Known rows, with every step that occurs
kupem/sumom/zomif: [-12.4  11.8   4.1  -1.7   3.6  -4.4 -14.2  -2.8  10.0  -1.6  -0.2 -21.4
  -9.3  -4.0 -10.3   4.5   2.3  18.5 -29.8  -5.2  11.8   9.1  -1.7   3.9
   0.1]
kupem/famo/nutum/sumom: [  7.1  -1.0  -8.0  -6.0 -17.2  10.7 -24.6  -7.2 -14.8  -1.3  10.4  23.0
   2.2  10.3  -6.6  11.2   7.4  29.7 -22.2 -16.5  -8.8  -6.2  11.4   1.5
  -0.5]
luga/kupem/famo: [-14.1  -6.4   0.7  -4.3 -18.9   6.6  -2.1  -5.2 -20.6   6.4  16.1  19.3
  -0.2  -3.4 -11.7  30.0  10.9   9.0  -2.0  -7.2 -11.7   3.0   0.0 -11.2
  15.0]
nutum/sumom/famo/luga/kupem: [-25.2   4.6 -23.3 -21.2 -26.3   1.0 -18.9  12.3  10.5  10.6   7.4  26.6
  -6.7 -12.7  -7.0  36.2  13.8  23.5   9.6 -30.2  19.0  10.4  11.3   4.5
 -12.4]
sumom/zomif/famo/nutum: [ 10.8   8.3  24.4 -16.2  -6.5 -27.9 -23.9   3.6  16.2   5.7   4.7   7.7
  -0.1  28.3  -5.4  -0.8 -11.4  -8.1 -33.5   8.5  -1.0   9.0   4.9  18.6
   7.7]
nutum/kupem/famo: [-16.2   0.1  -3.3  17.8 -17.5   9.3   1.6 -13.8 -22.7   8.2   0.1  20.8
   6.4   5.5  10.5   6.4   7.7  18.7  10.5  -6.1 -19.0  -3.9   7.4   1.6
  16.4]
luga/sumom/zomif/kupem/famo: [-20.7   1.4  16.2 -12.6 -24.1   9.4 -24.0  -0.4 -16.0  12.7   2.5  33.9
   2.0  11.1 -12.7   8.0   3.9  -5.7  -7.6  -6.0   1.9  18.1  -7.1   9.8
 -11.1]
zomif/famo/nutum: [ 18.5  -5.7  24.0  -0.1 -19.6 -22.7 -15.2  -3.8  14.3   4.8   9.1  14.2
   5.0  33.8  -3.1  -2.1 -10.1  -2.6 -17.1  12.4  -5.4  -0.3   4.5   6.7
   7.7]
luga/sumom: [ -2.1  -5.8  -4.0  -9.1 -14.9  -0.9  -0.9   4.0  -2.7   7.1   2.7  13.9
   4.6   1.4  -4.2   6.8  -0.7   3.6  11.0  -1.7  19.2   3.4  -1.9   1.9
 -10.9]
luga/sumom/famo/nutum/kupem: [  5.7  -1.8 -19.1  11.4 -31.4  -2.6 -16.1  -3.0   9.1  22.0   3.3  45.0
   6.9   5.3   8.9  17.3   4.8  21.0   1.4  15.6  24.9   5.6   7.6  17.3
  12.1]
zomif/kupem: [ -0.5  -3.2  15.1   1.6 -12.4  10.7 -11.8  -3.7   2.5   9.4   2.1   9.3
   2.5  20.4  -1.8  -5.2  -3.2 -12.5  -6.1  -0.2   0.8   0.3  -3.0   2.6
  -9.3]
kupem/sumom/famo/luga: [-21.1  -0.3  -8.9   7.4 -24.6  -2.7 -17.6  -6.1  17.0  -2.1  -3.5  13.4
 -11.8  -5.3  -0.4   8.0  15.7  28.5   6.4   1.8   9.5  13.6   7.7   1.5
  -9.6]
sumom/famo: [ -4.5   3.9 -14.4  -1.7 -14.7  -4.7  -0.6   1.8   5.5   2.0  -2.5  28.7
   3.9  -8.1   3.4   1.3   4.5   0.8   2.8   8.7  -4.1   8.7   1.0   2.5
   0.1]
famo/luga: [-11.6  -0.8   2.2  -5.2  -2.4   1.6 -13.6   2.5   1.8   0.4  -4.9  -3.2
  -8.0   2.0  -0.8   5.4   6.3   2.0  20.2  -4.6   2.7   6.9   8.3   1.1
  -8.4]
luga/kupem/famo/nutum/sumom: [  1.2  -5.4  -7.1 -13.9 -23.9   9.5 -23.3  -3.3 -14.0   4.6  23.1  21.7
   2.6   4.5 -12.0  35.8   9.9  32.2 -28.4 -24.0  -1.2  -8.9  11.3  -6.0
   8.6]
zomif/famo/luga/sumom: [-17.2  -9.2  27.1 -15.2 -32.9 -21.8 -12.7   4.8   9.2  12.8   1.0  24.3
  -1.9  25.5  -4.7   7.5  -2.2  -0.3  31.2  -7.3  13.5  10.7   4.9   6.2
 -23.5]
famo/luga/kupem/sumom: [-20.0  -5.0   5.9   2.8 -19.7   4.4 -15.6  -1.4  11.9   4.5  12.6 -15.0
  -8.0  -0.3 -12.1  33.4  12.0  31.3  -2.2 -15.1  23.4   4.0   9.4  -6.6
  -4.0]
nutum/kupem/famo/luga: [-28.1  -1.9   5.3  16.7 -19.2  12.5 -13.1 -12.9 -17.0   7.6  -3.2  18.4
   2.6   9.1  11.3  10.4  17.2  23.3  32.4 -10.7 -17.4   1.9  14.3   4.6
   5.1]
zomif/famo/nutum/sumom: [ 14.5  -2.2  13.5 -10.7 -23.0 -19.7 -20.9   0.1  14.8   7.0   6.7  15.7
   4.7  34.7  -1.7  -1.2  -8.4  16.2 -23.2 -14.1   4.3  -6.7   9.1  12.7
  -7.3]
sumom/famo/luga: [-15.4   0.7 -11.0  -4.3 -16.6  -5.1 -13.7   2.9   9.2  -1.3  -4.0  23.3
  -4.8  -8.9   2.5   8.7   9.0   3.1  23.0   4.0   1.8  15.4   8.1   6.0
  -7.2]

Rows
[ -9.5  -1.7 -17.1  -6.0 -27.7  -4.9  -4.2   3.5   1.8   8.1   1.6  40.0
   3.1  -9.0  -0.5   9.1   4.7   2.1   9.1   6.7  20.5  15.5  -3.6   3.4
  -9.7] -> luga/sumom/famo
[ 11.7  -5.7   2.5  16.8 -31.9   6.2 -30.4 -14.7  22.9  10.3   6.8  26.4
   0.2  24.3  -4.1   0.4   5.5  16.8 -41.0  19.2  13.2   4.1   0.7   5.9
   4.6] -> zomif/kupem/sumom/famo/nutum
[ -8.4   7.8  15.5  -9.0   2.4   3.7 -21.6   3.7   5.3  10.9  -3.6   1.2
  -2.8  10.4  -4.0  -2.7  -5.0 -17.4 -21.4  -1.7   4.3  11.3  -4.4  15.7
  -5.8] -> sumom/zomif/kupem
[-14.1  -3.9   2.8 -11.9  -6.6   2.5 -10.2   5.3   2.6  10.6   6.7  -4.4
  -8.8  -0.7  -8.4  32.1   7.0   1.8  12.4 -10.7  11.6   6.0   7.1  -3.6
  -0.7] -> famo/luga/kupem
[-13.3  18.5 -11.8 -22.8   6.7  -7.2 -18.0  12.5   2.7   3.4  -2.6  -8.6
  -4.5  -9.2  -5.1   4.2  -2.0  14.0 -22.4 -29.9   8.8   5.5   3.0  14.9
 -13.8] -> nutum/sumom/zomif
[-30.5  -4.9  -0.1   9.2 -32.1   9.6 -13.3  -7.8 -20.6  14.9  -1.1  32.3
   4.4   7.7   7.2  22.1  17.1  24.8  39.7 -14.1   4.2   6.7  12.8   6.9
  -3.6] -> nutum/kupem/famo/luga/sumom
[-13.5   3.4  23.5 -22.5 -20.8 -28.8  -9.9  12.2   4.5  10.9  -0.6  17.4
   1.9  17.5  -8.1   3.5 -10.2  -7.1  -6.2  -3.7  14.2  17.4  -3.2  15.5
 -12.2] -> luga/sumom/zomif/famo
[  8.8  15.5  -8.6 -21.2   5.3  -2.2 -29.8   7.3   9.7   3.2   1.6  -7.7
  -5.7   0.1  -7.3  11.7  -0.9  16.5 -42.3 -19.4  12.4   3.3  12.0  18.8
  -1.4] -> famo/nutum/sumom/zomif
[-10.1  -4.4  28.0  -9.5 -17.6 -21.4 -10.3   4.3  11.3   3.7  -2.7   9.5
  -3.3  29.2  -1.0  -1.4  -2.9  -3.2  19.7  -6.4  -5.6   8.2   6.0   3.8
 -15.0] -> zomif/famo/luga
[-12.6  -0.5  -1.5  30.0 -13.3   5.8  -2.5 -14.5   6.6  11.1  -0.7  -7.6
   4.0   8.3   9.9   2.1   5.4  37.4 -11.3  -3.2  12.0  -7.9   3.5   4.0
   7.4] -> nutum/kupem/sumom
[ 13.0  -4.3   2.5   3.3 -11.9   6.0 -16.3 -15.5 -13.0  -6.0  12.3  22.9
   1.5  10.3  -2.1  11.2   7.4  12.1 -16.1   7.7 -17.1   1.3   8.7  -0.3
  16.1] -> kupem/famo/nutum
[-11.1   8.0 -24.6  -9.9 -17.1  -3.8  -8.4   6.4   3.7   1.4  -3.1  27.0
  -0.8  -8.6   1.4   4.5   5.7  17.4  -3.5 -18.2   6.8   5.6   3.8   6.4
 -13.0] -> nutum/sumom/famo
[-14.5  -2.4 -13.7   6.2 -31.6  -2.2  -4.3  -2.3  12.7   6.0  11.0  20.9
  -5.0 -10.7  -8.5  28.2  10.5  25.6 -20.9   2.7  19.9   7.4  -2.8  -6.5
  10.0] -> luga/kupem/sumom/famo
[  8.8   1.9 -17.9  19.7 -17.6  -0.9 -11.8  -8.6  11.8  13.5  -1.0  30.3
   4.8   7.3  14.0   7.9   4.2  15.0 -10.1  18.1   4.3   2.0  10.7  17.6
  21.6] -> sumom/famo/nutum/kupem
[  7.6  -4.6   8.0  -3.7 -26.7  18.7 -33.5 -10.9 -10.5   6.1  12.7  33.0
   3.3  28.0  -7.9   4.4   7.5  18.3 -27.5 -16.8  -6.7  -5.0   7.7   6.8
  -8.3] -> zomif/kupem/famo/nutum/sumom
[-21.9  -7.9  21.4   1.8 -25.4  19.3 -25.9  -7.4 -14.5   4.6  -0.6  28.7
  -4.5  20.7  -5.2   4.7  10.8   0.4  15.8  -9.1 -16.1   7.5   8.1  -0.5
 -14.4] -> zomif/kupem/famo/luga
[ -5.4  -6.7  18.0  18.2 -18.5  11.6 -14.0 -14.0   9.9   7.9   5.5  -0.7
  -1.7  23.1  -6.2  -5.6   3.2  13.2 -22.9  -2.9  11.3  -2.8  -4.2  -0.8
  -5.7] -> zomif/kupem/sumom
[-18.9  -0.1 -10.1  -9.3 -23.5  -1.3 -14.1   7.6   9.5   9.8   5.5  24.6
  -6.5 -12.5  -4.2  34.1  11.9   3.0  16.0  -0.9   9.5  13.7   8.1  -0.5
  -1.8] -> sumom/famo/luga/kupem
[-15.4  -3.9   1.0 -10.6 -14.7   2.3 -14.6   3.5   2.6   4.4   0.3   9.8
  -3.6   1.0  -2.6  13.7   7.4   4.8  32.2  -8.1  23.0  10.2   6.7   3.7
 -19.1] -> famo/luga/sumom
[-12.4   6.8  25.4  -2.2 -18.0 -25.6 -12.5   0.4  16.7   5.2  -0.6  -6.6
  -4.0  23.3 -11.0  -3.2  -4.8  13.9 -34.2  -3.5   2.4   8.6  -1.2   9.8
  -6.4] -> kupem/sumom/zomif/famo
[-23.7   5.2  29.8  -8.7 -15.2 -23.2 -23.2   1.2  22.8   1.9  -3.9  -7.8
 -12.7  25.2  -9.6   1.9   0.6  16.1 -14.6 -10.7   4.9  15.8   4.7  12.3
 -15.0] -> kupem/sumom/zomif/famo/luga
[-23.8   4.9  17.7 -16.7 -12.2   5.4 -35.3  11.7   5.9  15.0  -5.9   9.8
  -4.4  11.7  -9.2  10.0   2.9 -12.6   9.4 -12.0  25.7  20.8   2.2  17.0
 -23.6] -> famo/luga/sumom/zomif/kupem
[-22.4  -7.0   4.1  -8.4 -28.6   5.4 -15.5  -2.9 -18.0   1.2  -0.1  32.7
  -1.5   1.2  -6.8  17.8  14.3  14.0  34.6  -9.5  -0.4  10.9   8.6  -2.8
 -14.1] -> kupem/famo/luga/sumom
[  8.2  -6.0   3.7  -1.0 -19.7   5.3 -17.3  -6.6 -13.9   4.1  19.0  22.7
   0.3   2.4 -12.7  33.6   8.0  11.7 -23.0   3.0  -6.5  -1.5   7.8  -4.8
  24.6] -> luga/kupem/famo/nutum
[-27.1   3.7 -14.3  25.2 -32.7   4.8 -13.2 -10.5  17.5  10.6  -6.5  12.8
  -2.9   2.2  11.9  12.5  15.2  42.8  11.6  -1.5  12.0   7.4  12.3  10.3
   1.3] -> nutum/kupem/sumom/famo/luga
[  3.6   1.2  27.4 -10.0 -19.7 -25.5 -27.6  -0.2  23.5  13.1  20.5  -5.1
  -7.4  23.6 -18.2  26.6  -5.4  18.8 -56.4   0.1  16.7   8.7   3.9  10.1
  15.9] -> luga/kupem/sumom/zomif/famo/nutum
[-16.3  -6.4  25.8 -16.5 -25.8 -19.2  -9.0   8.5  11.2  10.7   9.0  11.4
  -4.4  22.8  -7.7  25.6  -2.6  -1.4  15.4 -11.2   2.4   5.6   4.8   0.2
  -6.5] -> zomif/famo/luga/kupem
[-12.9  13.3   7.6 -16.7  -0.6   6.4 -26.8  10.5   4.7  13.5  -2.2   0.4
  -3.9  10.1  -8.3  -0.7  -1.9   0.7 -28.7 -30.9  12.2   5.3   0.0  18.3
 -21.5] -> nutum/sumom/zomif/kupem
